What can hang from each mark:
Z781: Z844
Z998: Z849
Z151: Z596
Z849: Z309
Z596: Z151 Z983
Z844: Z781 Z820 Z909 Z983
Z983: Z844 Z909 Z998
Z309: Z849
Z820: Z844 Z909

Known rows, with every way that one mark hangs from another:
(Z309 Z849): [ 1.4  1.5  0.1  0.7  6.4  1.9 -2.2 -0.8  4.1 -0.9  5.7  2.7 -1.4 -4.9
  6.6  4.4 10.1 -5.6  2.2  5.1 -5.3  0.9]
(Z781 (Z844 (Z983 Z909 Z998))): [-17.3   2.7 -10.1   1.5  -1.6   7.0   7.0   1.3   9.0  -4.0   4.4  -0.2
   2.1   6.4  -1.7   1.4 -17.4 -24.2   8.4  13.6  -1.5   4.1]
(Z151 (Z596 Z983)): [ 13.2   2.6   0.9   0.8  -0.7  10.2   2.6   1.3   4.7  -2.2  12.4   4.8
   1.8   0.6  -0.3  -4.8   0.6 -12.7   3.6  14.0  -6.9   3.8]
(Z781 (Z844 Z820 Z909)): [-10.8   9.0  -2.5  -0.4  -3.2  -4.3   6.4  -8.4  11.5   1.4   6.7  -5.7
  -6.1   6.4  -5.9   0.0 -12.5  -6.7   5.3  -1.0  -0.4   0.5]
(Z983 (Z844 Z781) Z909 Z998): [ -8.8  -4.1   3.2   5.1 -12.1  -4.6   4.4  -1.1  13.2   6.5  -1.9  -3.3
  -5.8  16.2  -3.7  -0.6 -40.0 -14.0   8.7  13.6   5.8   2.1]
(Z596 Z151 (Z983 (Z998 (Z849 Z309)))): [-15.1  -8.8  -0.8  -1.0   5.6   7.3   3.2  -5.2   0.8   7.3  20.8  17.0
   4.1  12.7  19.5  -8.2  -7.5 -12.6   6.7  23.6  -7.7  11.7]
(Z596 Z151 (Z983 Z998)): [-12.8  -2.7  -4.2  -1.8   2.9   8.4   3.9  -2.0   0.2   1.2  10.2  10.9
   1.2  13.5   9.0  -5.9   3.1 -11.6  11.7  15.9  -7.4   6.2]
(Z596 (Z983 Z998)): [ -3.9  -2.7  -0.4   0.1   3.6   4.3   2.4   1.6   2.0  -1.7   6.1   9.1
   3.1   9.1   3.8  -5.2  -3.1 -17.0   2.5   7.4  -6.1   3.9]
(Z781 (Z844 Z820 Z909 (Z983 Z998))): [-14.8   9.9 -12.9   0.5  -4.8  -3.5   7.8  -3.5  16.1  -0.1   6.3  -5.1
  -9.4  12.8  -4.2   1.0 -19.6 -26.8  12.3   6.3   0.8   4.4]
(Z781 (Z844 Z820 Z983)): [ -0.7   9.7  -2.9  -1.5  -6.2   1.6   3.7  -4.5   9.9   0.5   8.4  -9.8
  -1.8   4.0  -2.6   0.6  -8.0 -25.4   9.5   1.0   1.7  -0.7]
(Z844 Z781 Z820 (Z983 Z909 Z998)): [ -9.6   1.8  -4.3   3.6 -10.9  -3.1   1.0  -5.4  13.9   2.9   5.6  -8.9
 -10.1  18.5  -3.0  -3.1 -39.2 -26.5  18.5   6.3   9.9   0.4]
(Z998 (Z849 Z309)): [ -2.6  -7.4   4.3   1.1   3.0  -1.4  -0.6  -4.4   0.5   7.9  13.7   7.5
   4.1  -1.0  12.3  -2.9 -12.8  -1.2  -5.9   9.5  -0.3   7.0]
(Z983 Z909): [-13.3  -1.9   0.1   2.0   3.1   3.1  -1.2  -0.7   1.5   0.3  -0.4   2.7
  -1.8   2.2  -1.1  -3.0 -12.0   8.0   2.5   5.5   0.2  -0.6]
(Z820 (Z844 Z909 Z983)): [-18.8   7.2  -8.6   0.2   2.7  -5.9   3.3  -2.9   8.4  -4.2   3.5   6.9
 -11.9   6.9  -1.6   5.4  -2.4 -28.2   8.4   2.8   1.6   2.3]
(Z849 Z309): [  7.6  -2.1   2.8  -0.1  -2.6  -3.5  -3.6  -1.5   3.7   2.6   5.3   3.8
   3.2  -0.6   2.8  -1.5 -11.0  -3.6  -3.6   8.6   1.7   5.5]
(Z820 (Z844 (Z983 (Z998 Z849))) Z909): [ -7.0  -3.6  -5.4   0.7  -3.1   1.9  -2.1   0.5   3.6  -2.0   8.3  14.2
   0.4   4.9  10.7   7.5  -8.3 -46.8  -4.1   5.0  20.3  -2.3]
(Z983 Z909 Z998): [-15.7  -4.6  -4.8   3.2   1.2   3.0   0.5  -0.1   2.9  -2.5  -1.6   5.5
   2.4   9.8   1.1  -1.9 -22.6   1.7  -0.6  10.2   2.1   1.6]
(Z596 Z151 (Z983 (Z844 Z781) Z909 Z998)): [-19.2  -3.8   3.9   1.5  -6.6   4.4   5.9  -3.5  10.6   9.7   9.8   5.1
  -7.7  21.2   3.9  -7.4 -24.0 -19.1  22.0  23.6  -4.0   6.0]
(Z983 (Z844 Z781) Z909 (Z998 (Z849 Z309))): [-11.3 -10.5   7.1   6.0  -9.2  -5.8   3.6  -4.9  13.3  13.2  10.1   3.5
  -3.0  15.6   7.4  -3.2 -51.7 -15.0   3.6  22.0   5.4   8.8]
(Z151 Z596): [14.2  3.1 -2.7  1.7 -5.1  6.2  2.1  0.0  4.0 -3.1  6.0 -1.2  1.9 -1.8
 -1.9  1.3 -5.0 -2.6 -0.1 11.0  0.0  2.0]
(Z781 (Z844 Z820 Z909 (Z983 (Z998 Z849)))): [-22.1   5.9 -11.2   1.4  -1.1  -2.2   9.8  -5.7  14.1   4.1  12.4  -2.1
  -9.0  13.1   2.9  -0.2 -21.4 -25.0  10.3   7.4  -1.2   5.7]
(Z998 Z849): [-9.3 -5.8  1.7  1.1  5.8  2.0  2.6 -3.2 -2.8  5.8  8.5  4.4  0.7 -0.1
 10.1 -1.4 -2.7  2.9 -2.6  1.8 -2.0  1.9]
(Z151 (Z596 (Z983 Z844 Z909))): [  5.4   2.6   6.2   3.3  -3.2   9.7   2.3   2.4  11.7   4.0   9.8   4.0
  -4.0   5.3  -1.9  -6.8 -16.3 -10.6   7.2  22.0  -6.2   3.3]
(Z781 (Z844 Z820 Z909 Z983)): [-13.2  12.3  -8.5  -0.4  -3.9  -3.0   6.4  -4.0  14.9   2.4   7.5  -7.6
 -12.5   6.7  -5.9  -0.1 -11.2 -21.3  14.4   2.4  -1.2   2.2]
(Z151 (Z596 (Z983 Z909 (Z998 Z849)))): [ -6.9  -5.3  -1.5   4.4   4.3  13.9   5.1  -1.1   4.9  -0.4  17.4  12.4
   4.0   8.4   8.3  -7.1 -19.9 -10.1   1.9  23.9  -6.7   6.7]
(Z596 Z983): [ -2.0  -0.4   4.2  -1.1   4.6   4.5   0.8   1.3   0.9   1.0   7.2   6.4
  -0.1   2.4   1.7  -6.0   6.1 -11.3   5.0   3.1  -7.8   1.6]

Rows:
[  3.8  -3.2  -3.5   1.3  -8.0  -1.5  -7.4   1.1  10.5   9.9  11.9   4.1
  -4.6   8.4  11.2  -2.4 -26.8 -33.6   1.1   9.5  21.7   1.9] | (Z844 (Z820 Z909) (Z983 (Z998 (Z849 Z309))))
[-20.9   1.8  -5.8   2.0  -1.0   5.7   6.2  -6.6  10.4   2.5  13.4  -2.7
   0.4  11.9   5.9  -1.7 -28.5 -21.9   7.4  10.4   2.0   2.0] | (Z781 (Z844 Z820 (Z983 Z909 (Z998 Z849))))
[-26.1  -0.8 -15.8   3.3   5.8  -3.1   7.0   3.8   8.4   5.3   5.5   6.5
 -15.5   9.9   6.2  -1.2 -12.4 -15.7  10.7  11.0  -3.3   9.2] | (Z844 Z909 (Z983 (Z998 Z849)))
[  7.3   1.3   6.8   2.7 -18.3 -10.3   2.6  -6.2  14.9   8.3   1.0 -10.9
  -5.9  19.7  -2.5   0.6 -37.3 -22.0   7.2   3.8  10.0  -0.6] | (Z983 (Z844 Z781 Z820) Z998)
[ 11.3   0.5  -3.3   1.8  -2.0  10.0   4.1   1.6   5.6  -4.6  11.2   6.8
   4.9   6.7   1.8  -3.7  -7.6 -17.7   1.6  17.8  -5.8   5.8] | (Z151 (Z596 (Z983 Z998)))
[  6.0   3.0  -0.7   4.1 -10.7  -0.1   9.5   1.3  17.9   4.1  10.5   1.9
 -10.8  14.0  -5.0  -3.1 -24.2 -28.3  12.8  21.8  -4.4   8.8] | (Z151 (Z596 (Z983 (Z844 Z781 Z909) Z998)))
[-20.8  -4.4  -3.7   2.5   3.3   0.3   0.1  -7.1   5.9  -2.8  13.0  14.9
   4.0  11.6  12.8   2.6 -28.6 -31.7  -0.9  17.2   4.4   6.2] | (Z820 (Z844 (Z983 Z909 (Z998 (Z849 Z309)))))
[ 14.0   3.1   9.7   0.4 -14.3  -4.9  -7.4   1.4  11.6  12.0  -1.9  -5.4
  -9.1   5.2  -1.5  -0.2 -16.9 -13.8   0.4  -1.0  19.0  -7.3] | (Z983 (Z844 (Z820 Z909)))
[  4.3   6.3   0.3   0.6 -12.2  -5.4   0.8  -4.9  11.4   5.1   7.4 -13.7
 -11.7   9.7  -4.5  -1.7 -18.1 -28.4  19.5  -2.9   8.1  -1.0] | (Z844 Z781 Z820 Z983)
[ 14.1  -0.4   7.3   2.5 -23.3  -9.2  -2.2  -1.5  16.2  10.2   0.2  -7.6
  -7.8  15.7  -3.0   1.6 -35.8 -31.5   4.3   2.5  23.9  -4.5] | (Z983 (Z844 Z781 (Z820 Z909)) Z998)
[ -3.0   7.5  -6.9  -0.5  -7.7   1.6   5.2  -3.8  11.0  -2.2   7.2  -7.4
   1.3  10.4  -1.0   1.9 -16.5 -30.5   7.4   4.7   3.4   1.1] | (Z781 (Z844 Z820 (Z983 Z998)))
[ -5.5  -0.6   7.0   4.7 -15.3  -7.1   1.2  -7.1  16.6   8.5   0.7  -8.7
  -7.7  21.7  -3.3  -2.0 -49.5 -14.6   9.4   9.1  11.4  -1.2] | (Z983 (Z844 Z781 Z820) Z909 Z998)
[  5.8   7.7  -2.6  -1.6 -11.0   3.1  -1.2   0.4  11.3   2.2   7.5  -6.6
  -3.7   0.0  -3.2   1.7  -6.5 -35.1   6.8  -0.1  15.2  -4.7] | (Z781 (Z844 (Z820 Z909) Z983))
[  6.0  -0.4   4.0   4.9 -10.5   6.3   6.1   0.2  15.1   2.8  10.8   1.9
  -3.3  13.7  -3.1  -5.1 -31.8 -24.6  10.9  25.0  -2.4   5.8] | (Z151 (Z596 (Z983 (Z844 Z781) Z909 Z998)))
[ -3.6  -2.9   6.3   2.9  -6.1  -5.7   1.8  -5.6   9.2  11.8   5.3  -1.8
  -2.6  17.2  10.4  -1.7 -31.2  -8.9  -2.0   6.5   6.1   0.5] | (Z983 (Z844 Z820) (Z998 Z849))
[-16.4   6.4  -6.5   1.0  -4.6  -9.6   6.5  -6.4  11.5  -3.1   7.0   1.5
 -14.5   9.7  -5.1   6.1 -10.3 -38.8  15.4   1.7   3.5   2.8] | (Z820 (Z844 Z781 Z909 Z983))
[  5.8   2.8   4.9   3.9  -7.2   7.6   1.1  -1.7  15.4   4.0  10.4   2.2
  -2.1  16.1  -0.1  -7.1 -32.8 -15.0   6.2  22.5  -0.6   2.2] | (Z151 (Z596 (Z983 (Z844 Z820) Z909 Z998)))
[ -9.2  -1.1   1.8  -1.0  -2.5   5.1   4.1   0.0   6.4   7.8   7.0   7.9
  -3.8  16.9   8.0  -5.5  -5.3 -16.0  13.6  19.9  -6.7   5.9] | (Z596 Z151 (Z983 Z844 Z998))
[ 19.1   6.6   8.9   1.3  -8.5   4.9   0.6  -1.7  13.0   6.0  11.8  -2.2
  -3.6   8.4  -0.8  -5.5 -14.6 -16.8   6.6  14.2  -2.4   1.0] | (Z151 (Z596 (Z983 (Z844 Z820))))
[  6.8   5.9   1.4   2.4  -3.9   3.1   5.4   3.5  14.2   5.6   9.0   3.7
 -11.5   5.7  -3.7  -4.9  -9.3 -14.2   9.2  18.9  -8.8   6.4] | (Z151 (Z596 (Z983 (Z844 Z909))))
[ -4.3   3.8   1.1   3.7 -15.6 -15.3   5.3  -6.0  19.8  10.3   0.1  -8.9
 -16.9  22.4  -5.8  -0.5 -40.1 -18.6  12.2   5.0   7.1   2.3] | (Z983 (Z844 Z781 Z820 Z909) Z998)
[ -4.3   4.1  -0.8   0.0  -7.0  -4.5   3.8  -6.7   6.8  -5.2   7.7  -0.7
  -3.7   6.9  -1.4   6.9  -8.3 -42.8  10.7  -0.1   6.7  -0.2] | (Z820 (Z844 Z781 Z983))
[-19.2  -0.8   6.4  -0.1   1.3   8.3   1.4  -1.0   6.5  11.3   7.9   7.2
  -8.6  12.0   5.0  -9.3  -6.4  -4.2  18.2  20.7  -8.4   3.5] | (Z596 Z151 (Z983 Z844 Z909))
[ -4.1   0.7   6.8  -0.5 -12.4  -0.7   4.5  -8.3  12.4  11.2  12.3  -2.0
  -7.6  24.1   4.8  -6.6 -21.2 -26.2  20.4  15.1   0.4   3.6] | (Z596 Z151 (Z983 (Z844 Z781 Z820) Z998))
[  2.3  -0.2  -4.7   0.6 -14.1  -3.0  -1.0  -0.7   9.0  -4.6   5.3   6.0
  -2.8   7.9  -0.2   9.1 -15.1 -59.7   4.6   2.7  24.8  -2.9] | (Z820 (Z844 Z781 (Z983 Z998)) Z909)
[-13.7  -5.6   8.5   5.7 -10.5  -5.7   3.8  -9.5  14.1  13.7   8.4  -4.5
  -6.7  21.9   5.5  -3.8 -52.1 -11.9   7.2  10.6   9.1   0.6] | (Z983 (Z844 Z781 Z820) Z909 (Z998 Z849))
